Known rows, with every way that one mark hangs from another
ribi(mufus(beda rebas) netur): [-0.53 -0.93 -1.09 -0.21  1.03 -1.55  2.79 -2.30 -3.78 -2.76  0.20  1.30
 -2.42  1.38  3.48 -0.23  2.56 -2.09 -0.54 -3.69  0.10  0.19 -1.38  0.66]
mebom(mufus): [-1.24  0.14  1.47  1.60 -0.77 -2.81 -0.14 -3.67 -1.63 -0.31  1.09  0.33
 -0.87  1.41  2.96  0.21  1.74 -0.71 -0.06 -2.21  0.95  1.25 -0.21  1.26]
ribi(beda): [-2.55 -0.35 -0.36  0.41 -0.05 -1.32  2.66 -1.68 -1.41 -0.76 -0.53  0.12
 -2.30  0.70  1.31  0.54  1.32 -1.53  0.12  1.35  2.44  0.70 -0.01  0.69]
netur(beda mufus(rebas) ribi): [-3.81  0.03  0.57 -4.89  0.46 -3.29 -1.03 -0.59  2.03 -1.76 -2.89  5.47
  0.00 -0.61 -1.72 -4.27  1.71 -2.73  0.73 -2.93 -0.50  0.67 -4.51 -2.05]
beda(mufus ribi): [-1.51 -0.01  0.75 -1.10 -1.95 -0.21  2.98 -2.01 -4.19 -0.13  0.09 -2.47
 -1.44 -0.69  2.47  1.66  2.08 -0.76  0.77 -1.08  2.01  1.71 -1.40  2.77]
netur(beda mufus): [-2.59 -0.22 -0.20 -1.87 -1.16 -2.56  0.04  1.04 -0.01 -1.10 -1.39  3.34
  0.01  0.25 -1.59 -2.74  1.59 -2.23  2.16 -0.55  0.69 -0.78 -3.66 -1.02]
beda(netur): [-0.92  1.80  1.06  1.10 -1.03 -2.24 -1.17 -0.27 -0.55 -2.13 -0.57  1.33
  0.30  1.78  2.03  0.62  0.23  0.43 -1.22 -1.09 -0.32 -1.38 -0.72  1.77]
netur(beda mufus ribi): [-2.69  0.22  1.78 -3.57  0.06 -3.66 -1.03 -0.24  2.45 -1.73 -1.79  3.68
 -0.05 -1.14 -2.14 -4.29  1.81 -2.62  1.53 -0.68  0.64  1.14 -4.32  0.21]
mebom(mufus(netur)): [ 1.29 -0.02  1.60  0.86  0.06 -1.94 -1.69 -2.81 -2.91  0.35 -0.11 -0.55
 -0.06  1.97  2.69 -0.02  1.31  0.26  0.84 -1.96  2.20  1.95  0.08 -1.33]
ribi(beda mufus netur): [ 1.07 -1.89 -0.16  1.83  0.40 -3.00  3.39 -2.98 -3.77 -2.26  1.62 -0.46
 -2.71  1.48  2.63  1.21  2.04 -0.78 -0.30 -2.36  0.06  0.10 -1.25  2.44]
rebas(mufus(netur(ribi))): [-0.36  0.55  2.68 -3.37  1.00 -1.41 -3.79 -0.77  0.83 -1.18 -3.36 -0.23
  0.07 -0.43  0.68 -2.98  3.57  1.19 -1.00  0.62  0.94  2.39 -0.50 -3.53]
beda(mufus(netur) ribi): [ 1.08 -0.14  0.86 -1.86 -1.18  0.62  1.45 -1.01 -5.53  0.49 -1.14 -3.46
 -0.62 -0.24  2.25  1.47  1.71  0.16  1.58 -0.69  3.15  2.62 -1.13  0.24]
rebas(mufus(beda(ribi) netur)): [-3.02 -0.21 -1.09 -1.24  0.46  0.58  0.77  0.97 -3.71 -1.55 -3.49 -1.31
 -1.12 -0.31  1.34 -1.24  4.82 -1.18  1.90  2.99  3.16  1.41  1.64 -3.88]
beda(netur(mufus(rebas) ribi)): [-2.79  1.98  0.45 -2.94  0.76 -4.09 -2.98 -0.48  2.37 -2.98 -3.10  4.63
  0.70 -0.23  0.05 -2.13  1.56 -0.55 -1.85 -2.86 -2.24 -1.64 -1.59 -1.20]
beda(mufus): [-0.34  0.37  1.81 -1.69 -1.61 -0.67  1.28 -2.38 -2.18 -0.03  0.40 -1.49
 -1.15 -0.05  2.43  0.81  1.13  0.07 -0.37 -1.50  1.64  1.84 -1.96  2.35]
ribi(mufus(rebas)): [-1.85 -0.39  0.06 -1.85 -1.12 -0.76  0.83 -2.37 -3.34 -0.31 -0.53  1.30
 -1.12  1.81  3.05  0.96  1.78  0.21 -0.87 -4.72 -0.75  1.38 -0.96 -0.44]
rebas(mufus(beda)): [-4.52  0.34 -0.21 -1.04  0.05 -0.68  0.63 -0.32 -0.50 -1.93 -2.03  0.62
 -1.67 -0.22  1.52 -1.97  4.15 -1.28 -0.09  2.17  1.53  0.54  0.91 -1.77]
rebas(mufus(beda netur(ribi))): [-2.09  0.69  1.96 -3.47  1.95 -0.94 -2.17 -0.78  0.73 -1.97 -3.70  0.01
 -0.97 -1.03  0.57 -3.72  3.99 -0.62  0.27  2.44  2.72  3.17  0.58 -3.24]
mufus(netur(ribi)): [ 1.19  1.03  2.75 -2.46  1.01 -1.06 -2.42 -1.19  0.30 -0.47 -2.27 -0.87
 -0.23 -0.17  0.79 -1.84  1.24 -0.29 -0.06  0.50  2.84  3.01 -1.35 -0.66]
mufus(beda(ribi) netur rebas): [-2.57  0.01 -2.40 -1.58  1.03  1.37  2.26  0.35 -4.71 -0.80 -3.46 -0.10
 -1.38  0.38  1.96 -0.12  2.45 -2.71  1.87  0.79  4.00  1.60  0.54 -3.19]
beda(ribi(mufus(netur rebas))): [-0.35 -0.95 -0.89 -2.01 -0.66  0.61  1.01 -1.06 -6.56  0.17 -2.01 -0.65
 -0.58  1.61  2.85  1.66  2.38  0.34  1.05 -3.99  0.91  2.12 -0.15 -2.57]
netur(mufus(beda)): [-3.67  0.51 -1.62 -1.02  0.31 -1.35  1.45  0.65 -0.12 -1.44 -1.93  1.21
 -1.45 -1.09  0.01 -1.98  3.18 -3.29  1.40  2.71  2.81 -0.51  0.15 -0.66]

Rows
[-0.57  0.60  2.86 -0.85  2.27 -2.51 -1.39 -4.20 -0.69 -1.08 -0.93 -0.04
 -1.21  0.05  2.01 -2.28  1.84 -1.94  1.38 -0.16  4.05  4.75  0.45  0.16]
mebom(mufus(beda netur(ribi)))
[-1.00 -0.29 -1.61  2.22  0.96 -1.19  4.14 -0.04 -3.39 -3.19 -0.23 -1.41
 -2.39 -0.50  2.24 -0.20  3.30 -4.05  1.06  1.93  2.76 -0.94 -0.86  2.45]
mufus(beda(ribi(netur)))
[-3.66  1.76 -0.93 -0.23  0.41 -1.39  0.51 -0.59 -1.16 -2.97 -1.99  3.38
 -0.78  1.73  2.40 -0.15  0.57 -1.59 -0.99 -1.22  0.33 -0.97  0.03 -0.23]
mufus(beda(netur) rebas)
[ 1.17  0.10  0.72 -3.78 -0.43  0.62 -0.30 -1.86 -3.97  0.68 -1.89 -0.57
 -0.29  1.10  2.63  0.59  0.61  0.93 -0.44 -3.38  1.79  2.20 -1.91 -2.54]
beda(mufus(netur rebas))
[-5.05 -0.35 -1.62  0.80  0.37 -1.53  3.21 -3.42 -4.22 -1.34 -0.56  1.37
 -2.13  0.73  3.45  0.40  3.02 -3.61  1.45 -2.13  2.07  1.55  1.09 -0.08]
mebom(mufus(beda(ribi) rebas))
[ 0.52 -0.78  0.10  1.20  0.63 -1.87  2.75 -2.00 -3.48 -2.83  1.20 -0.63
 -2.47  0.83  3.01 -0.16  2.60 -1.97  0.25 -1.44  1.25  0.47 -1.15  2.96]
ribi(mufus(beda) netur)
[-5.24  1.09 -0.74  0.77 -0.44 -1.71  0.65  0.61 -2.21 -3.83 -2.21  1.09
 -0.73  0.34  1.87 -0.40  3.87 -0.94  0.24  1.38 -0.26 -1.27  1.68 -0.36]
rebas(mufus(beda(netur ribi)))
[ 0.68 -0.87 -0.97 -0.75 -0.41 -1.19  3.49 -2.04 -4.98 -1.73  0.02 -0.91
 -1.65 -0.08  3.43  1.36  2.40 -1.42 -0.90 -4.11 -0.18 -0.76 -3.18  1.45]
beda(mufus(rebas) ribi(netur))
[-2.89  0.65 -1.27  0.64  0.02 -3.91  0.31  0.21 -0.27 -2.65 -1.59  2.73
 -0.56  0.68 -0.14  0.06  1.41 -0.77 -0.01  0.58 -0.17 -2.68  0.22 -0.19]
ribi(beda(netur(mufus)))
[-3.57 -0.23 -0.70 -1.85 -0.09 -0.20  2.47 -2.45 -3.48 -1.14 -0.75  1.54
 -2.19  1.22  2.99  0.13  2.13 -1.66  0.20 -2.82  1.16  2.29  0.20 -0.11]
ribi(mufus(beda rebas))
[ 0.21 -0.15  0.35 -0.45  0.52 -1.53 -1.69 -3.11 -3.53  0.33 -1.18  1.28
 -0.03  2.45  3.11 -0.02  1.26  0.15  0.01 -4.02  1.22  1.66 -0.20 -3.54]
mebom(mufus(netur rebas))
[-1.31  0.63  1.30 -0.02 -0.82 -2.61  1.69 -3.00 -2.50 -1.89  0.45  0.38
 -1.29  1.27  2.22  2.04 -0.24  0.68 -0.70 -1.85  0.45  0.38 -0.76  3.06]
ribi(beda(mufus netur))
[-2.01  0.11  2.05 -3.49  0.08 -1.89 -0.27 -3.70 -0.76 -0.93 -0.92  1.61
 -1.29  0.33  2.39 -0.59  1.93 -0.13 -1.43 -4.95 -0.73  3.16 -1.54  0.73]
netur(ribi(mufus(rebas)))
[-3.95  0.50 -2.64 -0.79  0.45 -3.42  0.45 -0.08 -0.72 -2.82 -2.62  4.68
 -0.52  1.31  0.27  0.08  1.36 -0.96 -0.84 -1.64 -1.24 -3.13 -0.10 -2.47]
ribi(beda(netur(mufus(rebas))))
[-0.64  1.07  1.98 -2.60  2.02 -0.51 -0.86 -1.25  0.14 -1.22 -2.68 -0.59
 -1.18 -0.85  0.84 -2.60  1.57 -2.14  1.00  2.42  4.78  3.92 -0.21 -0.34]
mufus(beda netur(ribi))
[-2.80 -0.25  1.55 -4.22  0.85 -2.01  2.32 -5.08 -0.73 -0.83 -1.12  1.13
 -2.54 -0.75  1.81 -0.24  0.90 -1.06 -1.20 -2.95  1.29  3.57 -1.91  1.06]
netur(ribi(beda(mufus(rebas))))
[-1.85 -1.03  0.31 -1.94 -0.92 -0.54 -0.63  1.38 -3.47 -1.09 -3.00  0.80
  0.32  1.03 -0.19 -2.01  3.21 -0.22  2.51 -0.13  1.02  1.04 -2.07 -4.15]
rebas(mufus(netur(beda(ribi))))
[-2.24  0.04  3.26 -5.53 -0.46 -2.27  0.39 -3.76 -0.18 -1.02 -0.96  3.04
 -0.81 -0.14  0.62 -2.27 -0.06 -1.37  0.05 -5.33  0.27  3.89 -5.58  1.25]
netur(beda(mufus(rebas)) ribi)
[-3.77  1.05 -2.80 -0.75 -0.75 -2.47 -0.04  1.37 -2.05 -2.52 -2.90  3.26
  0.52  0.47  0.74  0.30  2.58 -1.07 -0.20 -2.16 -1.79 -3.57 -0.49 -1.80]
beda(netur(mufus(rebas)) ribi)
[-1.42 -0.77 -0.98 -2.41 -0.36  0.21  0.85  0.63 -4.57 -0.36 -2.94  2.01
  0.07  1.79  0.47 -0.87  0.76 -1.75  2.50 -2.39  1.97  1.27 -3.13 -3.42]
mufus(netur(beda(ribi)) rebas)
[-2.00 -0.99 -2.04  2.55  1.54 -2.81  3.68 -3.31 -4.60 -2.99  0.40  1.05
 -2.35  0.85  3.90 -0.03  3.43 -4.04  0.61 -2.99  0.95 -0.56 -0.34  0.75]
mebom(mufus(beda(ribi(netur)) rebas))
[-3.96  0.08 -0.52  0.19  0.63 -1.92  1.56 -3.95 -2.28 -1.14 -0.34  2.40
 -1.91  1.38  3.32 -0.57  1.99 -2.68  0.25 -2.69  1.74  1.74  0.62 -0.56]
mebom(mufus(beda rebas))
[-3.71  1.26 -0.07  1.30  0.63 -3.35 -0.11 -3.46 -1.85 -2.78 -0.25  3.86
 -0.68  2.64  3.59  0.09  0.77 -1.44 -0.52 -3.89 -0.23 -0.14  0.89  0.33]
mebom(mufus(beda(netur) rebas))
[-5.49 -0.07 -1.24 -0.40 -0.35 -0.21  2.35  0.12 -2.46 -2.18 -2.29 -0.49
 -1.95 -0.93  1.60 -1.16  5.22 -2.20  1.05  2.54  1.84  0.58  1.38 -1.23]
rebas(mufus(beda(ribi)))
[ 0.09  0.34  2.36 -2.10  1.70 -2.68 -2.84 -4.42 -0.92 -0.27 -1.66  1.58
 -0.16  1.09  2.52 -1.62  1.36 -0.25 -0.55 -4.22  1.06  3.45 -0.79 -2.44]
mebom(mufus(netur(ribi) rebas))
[-1.47  0.48 -1.25 -2.22  1.33  0.92  0.45 -0.21 -2.73 -0.63 -3.21  0.86
 -1.14  1.08  1.90 -1.00  1.44 -1.92  0.67  0.36  3.73  1.70  0.10 -3.72]
mufus(beda netur rebas)
[-4.80 -0.84 -2.49 -2.64 -0.99 -1.71  1.97  1.34 -2.45 -1.30 -2.71  4.04
 -0.20  0.07 -1.05 -1.81  2.49 -3.22  2.37 -2.33 -0.04 -1.18 -3.39 -2.66]
netur(beda(ribi) mufus(rebas))
[-1.61  1.33  2.53 -2.39 -0.13 -3.17 -1.98 -3.34 -0.40 -2.57 -0.88  3.13
 -0.09  1.57  2.65  0.09  0.72  1.13 -2.25 -6.18 -2.75  1.39 -1.32  1.65]
beda(netur(ribi(mufus(rebas))))
[-0.02 -0.27 -0.37 -3.31 -0.70  0.95  1.53 -1.36 -5.83  0.60 -2.22 -1.53
 -0.53  0.27  2.62  1.47  1.59 -0.02  0.77 -2.88  2.09  2.12 -1.46 -2.01]
beda(mufus(netur rebas) ribi)
[-1.06  1.42  1.05 -1.91 -1.35 -1.71 -0.32 -2.37 -2.31 -1.59 -0.76  1.97
 -0.03  1.71  3.07  1.41 -0.22  1.25 -2.03 -5.03 -1.44 -0.39 -1.97  0.99]
beda(mufus(rebas) netur)
[-2.80  2.37  2.34 -0.68  1.15 -2.83 -0.89 -1.65  1.74 -3.54 -1.42  1.81
 -0.87 -0.20  1.33 -1.64  0.76 -1.82 -0.70  0.75  1.48  1.15 -0.29  3.27]
mufus(beda(netur(ribi)))
[-0.24 -0.90 -0.30 -3.30  0.50 -0.09  1.97 -2.88 -4.52  0.45 -1.83 -0.15
 -1.65  1.18  2.32  1.21  0.37  0.24  0.06 -2.45  2.54  2.70 -0.92 -2.68]
ribi(beda(mufus(netur rebas)))
[-4.31  1.99  2.29 -1.65  1.09 -3.14 -2.23 -1.27  2.27 -4.36 -2.40  2.40
 -0.55 -0.38  1.15 -2.85  3.01 -0.30 -1.50  0.74 -0.50  0.58  0.51  0.23]
rebas(mufus(beda(netur(ribi))))
[-3.18 -1.39 -0.96 -1.26 -0.31 -1.46  3.11 -3.38 -3.87 -0.52 -0.40  1.77
 -2.51  1.88  2.64  1.49  1.56 -0.38 -0.47 -3.81  0.09  1.80 -0.03 -0.62]
ribi(beda mufus(rebas))
[-3.53 -1.43 -0.35 -2.03 -1.86 -1.04  2.93 -1.59 -5.24 -0.93 -0.50  2.61
 -1.00  1.88  1.54  0.41  1.57 -1.49  2.11 -5.73 -0.59  1.94 -3.14  0.13]
netur(beda(ribi(mufus(rebas))))
[-3.85  1.00  0.38 -2.74  1.45 -2.48  0.25 -0.63  2.26 -2.09 -2.41  1.56
 -1.52 -2.42 -0.69 -3.43  3.44 -3.67  0.87  2.61  2.74  1.29 -0.47  0.40]
netur(mufus(beda) ribi)
